Each row was made from one small tree. Brackets hold a mark, then the marks that hang from it, in alphabetical order. Every link used is in the known rows. Write each row's tree.
In the rows, zero is written as 128.
Known rows
(bipa (dasum (toruz (lanu bofozot sodode)))): [162  83 112 129 127 102 147 106 134  81  96 122 130  99 129 164 134 115
 146 152 135 131 121 115 173 105]
(zabir (fosip (bofozot (lanu sodode)))): [159  51 128 117 148 101 140 140 123 120 110 116 142 119 108 154 132 138
 125 173 137 117 139 127 151 120]
(sodode (dasum bipa bofozot toruz) (lanu zabir)): [131  66 136 131 131 100 129 106 164  54 133 138 151  88 117 172 163  90
 180 158 172  95 123 126 135  83]
(zabir (fosip (bofozot (lanu bipa)))): [160  59 129 116 152  92 138 130 128 118 109 115 136 113 111 146 128 152
 128 173 136 125 141 126 146 118]
(nezu (dasum toruz)): [169  84 108 128 119 117 145  97 149  83  91 124 150  77 107 152 141 144
 131 153 142 130 114 116 155 117]
(zabir (fosip (bofozot (lanu bipa sodode)))): [159  52 132 117 150  94 141 129 123 119 110 115 135 117 115 150 132 145
 126 176 135 116 141 129 153 119]
(lanu bipa nezu sodode): [149  47 133 133 130 104 143  68 117  75 100 113 136 103 134 138 148 155
 114 156 121 103 113 102 170 128]
(lanu (sodode dasum)): [145  56 132 146 125 109 142  94 128  87 114 134 138 112 125 168 142 114
 127 161 149  89 122 125 155 126]
(zabir (fosip (bofozot (lanu bipa nezu sodode)))): [158  48 129 113 149  97 141 129 121 114 107 112 141 114 111 146 134 149
 125 174 131 118 137 121 154 122]
(sodode lanu): [148  81 130 137 140 106 125 104 145  82 102 145 145 109 113 155 153 118
 139 161 141 119 121 131 138 109]
(lanu (zabir (fosip bofozot))): [158  36 135 122 145  88 123 125 119  88 130 124 145 118 107 145 128 117
 117 150 137 119 125 120 149 103]
(zabir (fosip (bofozot (lanu (sodode dasum))))): [157  51 129 118 147  98 140 136 126 118 113 120 142 116 108 156 132 135
 131 176 143 112 141 131 147 121]
(bofozot (lanu bipa (sodode dasum) (zabir fosip))): [142  46 142 119 149  74 149  88 128  98 121 128 147 111 132 159 139 122
 133 182 133 105 119 140 173 109]
(nezu (dasum bipa bofozot (toruz (lanu sodode zabir)))): [158  70 107 123 116 117 145  96 161  79 116 110 147  69 125 157 162 119
 128 149 154 120 120 103 161 107]
(toruz (dasum bipa bofozot) (lanu (zabir fosip))): [154  63 109 126 141  94 127  99 157  64 131 110 137  81 127 137 170  96
 109 155 135 163 125  89 165 115]
(toruz (lanu bipa bofozot (sodode dasum))): [150  55 120 136 142  85 134  85 123 105  91 142 123 107 153 135 166 117
 109 158 161 111 125 110 154 144]
(nezu (dasum bipa (bofozot (lanu zabir)))): [153  72 114 113 124 102 137 103 172  91 127 110 153  82 122 159 135 139
 130 158 142 122 118 108 151 104]
(dasum bipa (toruz (lanu nezu))): [155  87 106 137 123 141 142  98 152  64  79 101 143  61 109 150 166 144
 156 141 159 135 125  97 163 118]
(bofozot (lanu (nezu (dasum bipa toruz)) sodode zabir)): [149  56 118 112 132 108 148 106 137  87 102 112 170  90 112 158 140 125
 132 164 127 112 102 113 183 107]
(toruz (dasum bofozot)): [156  80 114 140 132  96 136 113 156  77 122 118 135 103 123 150 136 128
 114 157 124 149 119  87 150 115]
(toruz (lanu sodode zabir)): [153  55 121 143 138 103 131  90 119  92 112 138 140 106 133 147 165  90
  91 146 143 121 119 116 169 126]
(dasum bipa (bofozot lanu) toruz): [142  87 117 131 125 121 158 132 171  92 113  92 143  86 125 178 145 146
 172 157 159 121 131 101 149  94]
(bofozot (lanu zabir)): [149  73 127 127 146  90 138 115 139 103 111 130 156 112 117 159 124 129
 125 162 131 127 112 125 160 105]
(toruz (dasum bipa bofozot) (lanu nezu sodode zabir)): [148  54 106 129 132 106 129  92 147  57 123 107 145  81 131 138 175  90
  98 149 128 143 113  72 181 120]

Which tree is each row?
[169  74 103 121 125 106 139 101 142  88  89 131 152  79 115 141 151 125
 119 149 150 134 110 109 157 120] -> (nezu (dasum (toruz (lanu bofozot zabir))))
[170  90 106 128 123 110 146  80 148  85  87 128 143  70 117 143 154 142
 119 155 145 137 116 115 161 124] -> (nezu (dasum (toruz (lanu bipa))))
[150  71 127 127 146  94 133 121 125 122  99 129 138 112 119 154 118 148
 120 170 140  92 134 111 159 117] -> (fosip (bofozot (lanu bipa nezu (sodode dasum))))
[151  65 111 141 133 116 137  87 126  90  98 134 145  93 125 143 169 114
 102 151 145 123 119 106 160 144] -> (toruz (lanu nezu (sodode dasum)))
[137  83 122 137 125 110 150 115 169  83 119 116 143  84 120 177 140 136
 173 161 169 108 130 114 140 104] -> (sodode (dasum bipa (bofozot lanu) toruz))
[159  28 105 111 121 113 142 128 119  89  74 112 161 105 120 135 149 133
 125 149 142 104  99  85 160 135] -> (lanu bofozot (nezu (dasum toruz)) sodode)
[155  56 124 101 149  79 143  90 139  91 109 115 162  93 116 136 134 153
 125 172 115 137 107 119 168 111] -> (bofozot (lanu bipa (nezu dasum) (zabir fosip)))
[159  88 131 132 133  87 145  70 140  72 103 120 118  93 135 155 124 156
 148 157 125 127 125 119 166 101] -> (lanu (bipa (dasum toruz)))
[151  75 116 128 140  83 138 106 154  77 121 116 144 101 126 145 134 131
 115 164 114 151 112  86 161 109] -> (toruz (dasum (bofozot (lanu bipa nezu zabir))))
[159  79 112 122 123 101 158 103 156 103 110 119 148  87 129 161 145 140
 127 167 139 120 115 114 158 109] -> (nezu (dasum (bofozot (lanu bipa sodode)) toruz))
[155  80 111 115 123 107 141 103 176  97 120 108 150  81 122 160 136 148
 131 161 143 123 122 107 147 109] -> (nezu (dasum bipa (bofozot lanu)))
[156  85 127 129 150  90 129 126 132 129  99 131 130 114 120 153 111 156
 118 167 141 106 140 116 151 112] -> (fosip (bofozot (lanu bipa)))
[161   4 123  85 146  63 124  98 120  72 104 111 156 102 124 104 139 151
 121 150 129 129 100  92 150 119] -> (lanu bipa bofozot (nezu dasum) (zabir fosip))
[161  85 102 124 116 120 145  99 170  83 108 109 145  64 121 155 159 136
 133 150 156 131 124 101 151 112] -> (nezu (dasum bipa bofozot (toruz lanu)))
[159  52 115 133 134 109 147 122 117  89  90 124 143 102 124 147 166 103
 130 148 158 126 117 112 163 121] -> (dasum (toruz (lanu bofozot sodode (zabir fosip))))
[140  58 133 131 141  78 147 113 142 112 140 120 140 124 148 164 137 125
 116 164 134 111 120 111 151 101] -> (dasum (bofozot (lanu bipa sodode zabir)))
[143  37 139 141 126  99 140  95 117  68 125 136 147 109 122 167 145  87
 131 151 151  85 112 126 169 103] -> (lanu (sodode (dasum toruz)) zabir)
[148  64 122 123 138  92 160 128 143  95 122 105 153 103 129 157 146 141
 144 160 136 134 116 102 152  95] -> (dasum (bofozot (lanu bipa nezu (zabir fosip))) toruz)
[155  86 108 115 134 115 148 111 156  95  85 110 165  81 104 152 133 159
 142 165 129 134 110 110 164 117] -> (bofozot (lanu (nezu (dasum bipa toruz))))
[151  60 128 118 150  88 141 119 137 104 116 123 157 113 114 156 130 128
 130 168 129 133 116 131 159 108] -> (bofozot (lanu (zabir fosip)))
[163  80 107 128 138 102 133  65 139  89  90 128 139  76 129 122 164 150
  95 150 133 147 116 100 158 141] -> (toruz (lanu bipa (nezu dasum)))
[146  72 121 129 136  94 159 125 145  96 119 110 151 102 131 160 143 141
 141 156 138 129 113  99 153  95] -> (dasum (bofozot (lanu bipa nezu zabir)) toruz)
[156  11 129 109 147  74 122 142 117  89 114 122 150 131 121 132 133 114
 129 144 148 124 112 108 137 114] -> (lanu bofozot (zabir fosip))
